Known rows, with every step that occurs
x c z: [ 24 -41 -14   0   9 -16  -7   0  11  21  11  -2 -18  -1  -2   5  -1   9
   5   0 -50  37  17 -23 -11  -4  -1  26  23  20   5  17  12  -3  -1 -11
  45  14 -16  -3 -28  31   3 -13  15   7 -10  18  -2 -27  12   4]
s p y: [ -8 -11   9  16  13  -2  -9 -42  16  -3  11   2  -2   6  52   3  -7 -19
 -18   6   8   2  22   8   2 -20  -5  32 -15 -27   7   6  -7   4 -23  16
 -10  31  -1  19 -15  -8 -10 -10  -6 -10  26   1  -6   5 -22 -21]
t r a: [  0 -14  12  -5  20  12  -6  25  13   1   4 -15  10  -3 -21  19  25   3
   7  22   0   0  27  -3   1  -5  14  -6  -8   1  -9 -14   3  46  27  11
 -13   9  -8  13 -25 -21  32 -11  12   5 -14 -11  -1  36  -9 -44]
a r: [-10   4  14 -32  37  -1   2  -3  -7   5   1  -3   7   6   3   2  -8  29
   6  11  12  14  21 -14 -11 -20   3   1   9   6  11 -27  -5  -3 -16  -4
  12  -5  -4  -3  -9 -38 -13 -11  -2  10  11   8   1   9 -15 -27]
x c z p: [ 18 -32  -4   6   6   3  -2  -1   0  36  23  16 -22   5  -7  -1  11   3
  18 -17 -52  34  26 -34  13 -16   0  42  27  35 -19  33  12   2 -14  -7
  61   0  -6   3 -28  37   6   3  18   1 -10  21  18 -38  43 -10]
v f j t r a: [-27   7  25  -1  25  27  30  50  23  21  -9 -30   5  -1 -18  26 -50   2
 -15  26  15  -3  26   9  -7 -20   1 -29  39 -13 -15   6 -17  55  45  31
 -34  10  10 -24 -15 -38  20 -23   3 -19   4  -3   8  58   2 -33]
a r t j f: [-29 -14  19 -15  65  35   6  58   3  43   5  -4   9  -1  -4  14  -4   8
 -32  26  22  -4  -8  -8   2 -16  25 -10  11  -5 -12 -22 -21  59  20  -3
 -17  -2  -1 -18 -46 -49  10  -6 -14   5 -13 -16  12  52 -13 -35]
f j: [ -2  -8  18   1   9   9   7   2  -9  -3  -9  -4  -3  16  -6   7 -32   2
   3   6  14   1  -5  29  -6  -4   5  -4  32   0  -1   5  -2   8   9  25
   4  14  -3 -17  14   2 -10  -5 -14 -19   3 -12  16  25   8   4]
x c z p a: [ 21 -16   6  16   6  23 -16   8   7  48  21  -5 -36   9  22   1   6   2
   7  -7 -52  22  18 -45  12   1 -24  30  22  22 -22  52  19  -7 -14  -6
  30  17  17  -4 -18  27  21  -4  10  -4 -12  42   7 -36  15 -25]
r t: [-11 -17   7   4  11  -8   5  11   3  14  21 -20   3 -17 -20  19   7 -20
  -5  -3   2  -8 -21  -4   3  -6  31   5 -10   6 -22   8  10  18   9   0
   2   3  -1  -2 -32 -13   9  -2  -6  17  -4 -15   5  16 -13   3]
f v t: [-17   9   2  23  20 -10   2   3  45 -10  -7 -15  -4  -1  -1  11 -40   6
   0 -13   5  28  21   9 -19 -14  -7   5   4  -2   9  -4   6  -9  31 -14
   3   5   1  -1   0 -27 -16 -18   3 -12  35 -11  -1  13 -14   6]
p z: [  0 -21  -4   6 -14   0 -13 -10   8  13   3 -11 -28  -7  24   5 -12 -16
 -15  12  -1 -15   6  -6  -4   3 -11   5   1  -5   3  10   3   7  13 -19
  -9   8  32  -4  22   1  11  -1  -7 -12   3   6  -1   8  -2 -28]
f j t: [-19  -1  31   5   5  21  29  33   8  14 -17 -28   0  11 -14  11 -52   7
 -18   5  21  -8 -16  17  11 -18   2 -15  47 -16 -12  26 -21   8  28  21
 -25   6  18 -41  -1   5  -9 -14  -9 -36   1  -5   2  31  10  15]
f v t j: [-18   2   2  31  44  17  -3  28  49 -11 -11  -8  -8  10  17   0 -36   2
 -14 -13  22  26  27  21 -19 -16   1  -6   7  -4  22 -23  -3  22  27 -12
  -9  11  -4  -1  -5 -29   2 -10  11 -15  18 -14  19  31  -7  -7]
z c: [ -3 -12 -11  -4   9  23  11   0  -9  -5   9  17   0  19  -6   0  32  -8
  18  -3 -13  19   3 -26  12  -5   4  30   1   8 -17   0  15  13   9   5
  16 -11   5   7  -2   7  16   4  -6  -2   9  19   3 -10   8 -12]
p y: [  1  -4  13  11   7 -14 -12 -14   4  -5   1   0 -16   9  34  -5  -8 -10
 -17   7  17  -4  15 -10   6  15 -18  14  -5 -15   4   0   7   2 -17   7
  -8  17  11  12  -6 -23   1 -12  14  -5  18   1  -5   6 -10 -26]
x c z p y: [ 16 -33   9  13  12 -12 -18 -19   4  27  24  12 -33  13  29  -8   1 -10
   0  -8 -31  28  38 -42  17   3 -21  54  21  18 -17  26  14   3 -28   2
  43  20   4  11 -27  12   8 -12  28   1   3  22   9 -27  29 -32]
z p a r t: [-21  -2  32 -13  43  20   0  14 -10  46  28 -27 -12  -9  -1  22   1   2
   5   0   5   1   4 -42   8 -23  12  16   6  15 -34  14  11  17 -16  -2
  10   1  20  -1 -38 -43  11  -2  -7  18   3   5  12  17 -21 -43]
f j t v: [ -7 -10   9   8  24  44  11  44  24  -7 -33 -29   3  30   1  10 -43   9
 -27  10  22   4  11   7  27 -31 -11  -4  26  -2  10  28 -35  27  30   8
 -32  -5  10 -36 -31   5  14 -16   9 -42  -7  -1  -5  36  12  -8]
p z c x: [ 13 -52   1 -18   2   7  -3 -10 -23  13  26   7 -35  23  22  -2  22 -13
  22  25 -44   0  13 -36   1 -11  -5  60  10  20  15  25  20  18  19 -18
  32  -7  16  11  11  38  27   9  -5 -20  -6  -3  -4 -24   5 -34]
c z: [ 27 -23   8  -5   2  -7  -8 -16   8  22  16 -19 -21   2   4   1   0  12
   9   4 -29   6  22 -15  -9  -7  -3  17   4  14  -4   9  -3   1  10  -9
  24  11 -10   0  -2  21 -13  -1   6 -11 -11   9   5 -21   4  -8]
p a r t: [-16  -2  28 -17  43   2   0  14  -2  29  19 -37 -11  -9   2  27  -8   9
  -4  12   9   1  -6 -29  -8  -9  10   2  -1   4 -14   1  11  13  -8   0
 -10   8  14  -9 -39 -51   6 -15  -8  21   7   2  -1  26 -44 -34]
x c z p a r t j: [ -4 -41  20   6  72  33  -6  39  12  52  28 -12 -30   5  17  11  -3   6
  -3   0 -17  37  27 -41   1 -26  14  26  23  29 -12   4  11  40 -16  -8
  30  19   0  -8 -62 -22  28  -8  16  18 -20  14  25  11  -4 -49]
v t r a: [-12  -1   1   7  24   6 -11  31  42  -5  10 -25  15 -17  -6  19   9   9
  10  14  -3  15  56 -12  -6 -14  14  -9 -24   6  -4 -13   2  40  32  -5
 -14   5  -4   3 -17 -32  21 -14  29   7   8  -2  -6  26 -10 -41]
r a p z c: [ -4 -43   3  -2  23   4  11   4 -14   8  15   7 -15  26  -2  42  19 -20
  15  14  -5  17  26 -40   7 -31   4  46 -13   6 -17  -3   1  47  12  -2
   4  -1  26  -4 -19  -2  27  -2  -5  10  16  17  -2  13   1 -52]
z p: [ -3   0   8   8  -2  20   3  -2 -13  22  12  16  -4   1  -4  -5  10  -8
  14 -17  -5   2  14 -16  23 -16   2  19   5  16 -24  16   0   4 -13  -1
  23 -10   8   6  -1  15   8  18   1  -5  -1   5  21 -15  33 -11]
j t r a p z c x: [  0 -58  13 -20  37  17  20  33 -12  19  27 -25 -22  24  -2  33  13   1
  19  46 -22   9  35 -53  12 -56   0  58   9  13   3  22 -10  68  31 -12
   3  -2  21  -8 -28  24  47 -15  14 -17 -12   3 -14  10  -2 -70]

Rows
[-35  23  18   5   9  22  37  29  12  24 -15 -18  -4   4   2   9 -85   1
 -28   3  16  -2   0  15 -10 -18 -15 -29  58 -17  -5  29 -25  10  25  24
 -29   0  20 -41  12 -20 -14 -11 -12 -31  16   5  10  30  13  15]	v f j t
[-21 -22  21 -10  66  17   5  37   3  17  12 -17   3  -3   0   7  -9   7
 -10   2  33  10  13  -2  -9 -29  30  -1   0   7  -1 -35  -6  47  -5  -7
   2   2 -10  -3 -41 -48  13  -4   7  19  -9 -17  24  42 -17 -30]	a r t j
[-23   4  34  17  55  -1  33  28   8  10  -2 -22  -3  24  22  34 -75   8
 -26  32  46   9  50 -10  -3 -42 -22  -2  22 -24  -1   0 -39  60   2  39
 -39  30  13 -22 -33 -57  12 -40  21  -6  30   6   3  62 -12 -58]	v f j t r a p y
[-24   9  29  -1  56  48  10  26   6  32  -4 -13 -20  28  23  19 -66  -2
 -15   0  14  23  40 -11  -4 -35 -18   0  34  20  -9  22 -13  30   0  20
   0   3   9 -19 -28 -60   9  -7 -11 -14  17  11  33  37  -1 -53]	z p a r t v f j
[ -4 -37  -9   4  -3  18  -1  -6  -1   4  12   7 -30  20  18   4  18 -19
   1   7 -16   4   7 -35   6  -1 -12  35  -1   3 -10  12  15  21  21 -13
   8   0  30   1  17   7  25   5 -14  -9  13  18  -1  -5   9 -38]	p z c
[-25  11 -10  18  38  26   3  26  56   4  -6 -13   1   1   0  16 -26  27
 -27  18   5  21  34  -1  -8 -18 -12  -2   4 -12   5  -1 -17  33  55  -9
 -15   9   3   0 -10 -34  10 -26   4 -30  23  -6  -4  41 -14 -36]	j f v t r
[ -2 -19  39 -16  44  15  -6   2  -2  65  36 -36 -29  -2  -1  25   2  11
   7   4 -16   7  21 -49   3 -28   6  28   8  22 -31  21  12  16  -9 -12
  27  10  10  -5 -42 -26   2  -7  -5  14  -7  10  19   2 -19 -51]	c z p a r t
[-18  15  12   3  11  10  20  -1  -6   8  -8  11 -10  16   5   1 -67  -7
 -10  -1  12   9  18  29 -24  -5 -10 -19  44  -3   6   5  -7   6   9  30
   1   7  -2 -18  23 -22 -16  -6 -19 -14  22  -1  26  24   9   3]	v f j
[-19  -4  12  10  19  40  25  36  24  -1 -11 -34  -1  10  -8   8 -38  27
 -19  25  27  -3  12  14   7 -27  -7 -13  36 -16   1  15 -27  36  38  16
 -26  13  13 -29  -8  -1  17 -18   3 -39  -6  -6   4  51   0 -20]	f j t r
[-18   5  -7  24  33  15  -9  34  43  -7   3  -7   0  -3  34  -9 -14   4
  -6 -10  17  24  47   4 -12 -16   7 -14 -13   3  21 -17 -10  22  14 -19
 -10   1  -2 -12   4 -20   2  -2  22  -1   7   3  13   9   7 -10]	v t j
[-17 -21  15  19  54  25  12  55  17  35 -17  -1  -8  13 -28  26 -27 -13
 -39  15  20 -10 -43  25   5  -3  12   6  33 -19 -19  -7  -5  47  46   4
 -25  12  -5  -4 -43 -26  17 -13 -29 -19  -7 -29   9  65 -15 -10]	r t j f v
[-22   1  12   5  42  20   0  43  45  13  -8 -17  10  -5 -26  35  -9  11
 -15  31  -4   8  28   1  -5 -12   9  -8   6  -7 -16 -13  -5  51  61   4
 -27   9  -2  -2 -27 -46  19 -32   5 -13  13 -18 -10  56 -17 -40]	j f v t r a
[-15 -27   6  25  48 -11   1  11  46   2   1 -28 -14   8   3  56 -38   7
  -8  20  19  21  50 -10 -21 -45  -4  16 -15  -7   6 -12 -16  56  38 -17
 -18  25  18  -6 -18 -35  20 -26  13  -2  32  -5  -9  50 -26 -65]	f v t r a p z
[ -4 -14   9  -2  48  -3  18  20   0  -4   6 -10  13  12 -19  38   6  16
  12  26  24  18  37 -11   1 -41  11  13 -21   7  -6 -24 -25  55   0  10
  -9  16 -13  -2 -44 -16  25 -17  20  21  -4  -1  -1  34 -11 -49]	t r a p
[-29 -17  36   3  86  51   8  29  27  45 -11 -15  -9  16   4  37 -38  -5
 -40  30  22  -1 -20  17 -10 -38  12  13  28 -31 -10  -6 -14  46  28  11
 -32  30  -1  -6 -56 -51   9 -21 -49 -23  11 -14   7  75 -55 -41]	s p a r t j f v
[ 13 -61  14 -26  30  -6   6   4 -33  20  23   2 -23  32   0  30  24 -17
  31  35 -35  14  26 -42   1 -38   8  69  -1  21   4  13   5  45  13 -12
  28  -1   9   6 -17  28  27  -1   6   6  -4  -4  -8 -13   1 -53]	r a p z c x
[-19 -16  24  -2  71  34  -4  44  11  21  11 -27 -11   4  19  11  -8   3
 -18  12  30   0   7 -15  -8 -16  18  -8   1   2   0 -17   2  43  -5  -3
 -18  14   6  -9 -36 -54  19  -8   2  14  -9  -3  15  44 -37 -47]	p a r t j
[-25  -5  33  -8  67  61  -4  65  -1  69   9  -4  -9   7  12  15   2   1
 -31  20  14  -6  -1 -30  16 -19   5   2  14   1 -35   8 -16  55   8  -2
 -21  -1  17 -19 -38 -44  25  -3 -14  -5 -11   3  21  46  -8 -58]	z p a r t j f
[ -5 -32  39  -3  65  37 -10  30   5  57  26 -27 -32   9  19   9   0   4
  -1   1   3  13  30 -35   4 -35  12  23   8  22 -20   0  -3  43  -9 -13
  17  15   5  -5 -41 -28  14  -2   6   4 -17   5  33  20  -6 -60]	c z p a r t j
[ -6  14  26 -26  42  19  -9   2  -3  14   0 -15 -15  10  29  11 -16  28
  -6  19   5  12  14 -32 -10  -8 -19  -9   4  -2   8  -8  -1  -9 -16  -1
 -16   8  18  -9  -5 -43  -1 -16  -2   3   9  23  -7  12 -35 -41]	p a r
[-20   8  -8  10  37  37  -6  54  35  20  -4   6   4  -3  27  -1 -12   7
 -30  12   6  11  28  -1  -4  -8  -3 -19  -5 -10   1  -7 -26  35  30 -12
 -29  -6   4 -24   1 -26   0  -7   6 -18   2   3   8  22   9 -17]	v t j f
[-11 -26  39  -9  66  55  -7  50   9  85  20 -14 -26  10  13  17   2  10
 -25  25 -13  -1  14 -38  11 -22   1  13  19   9 -34  15 -17  53  11  -8
  -1   8  10 -19 -39 -34  13  -7 -11 -13 -21  11  28  32  -4 -65]	c z p a r t j f
[ -3 -10   9 -12  57  30 -11  33  18  12  -8 -37  -8  17  17  23  -8   8
 -18  12   8  12  20 -33   9 -27  -9   8 -20  14   6   6  -6  32   4 -12
 -17  -1   7  -8 -64 -48  27 -13  11   9  -1   7  -6  33 -39 -56]	p a r t v
[ 10 -33   2 -26  11   6   6  -2 -30  -1  25  11 -16  25  -1  -9  32  -6
  36  17 -43  16  11 -34   3 -21   4  57  13  23   8  13  17  12   8  -8
  40 -13  -7  15  -1  38  16   6   0 -10  -9  -7  -2 -29   9 -18]	z c x
[  1  12  15  10   1  34 -12   4  -5  30   8  -1 -24  10  23  -4   6  -5
  -3  -7 -10  -6   3 -28  19  -3 -23  11   7   6 -24  38   8  -5 -16   2
  -3   5  30   0   2   3  20   6  -6 -11   1  26   9  -8   5 -26]	z p a
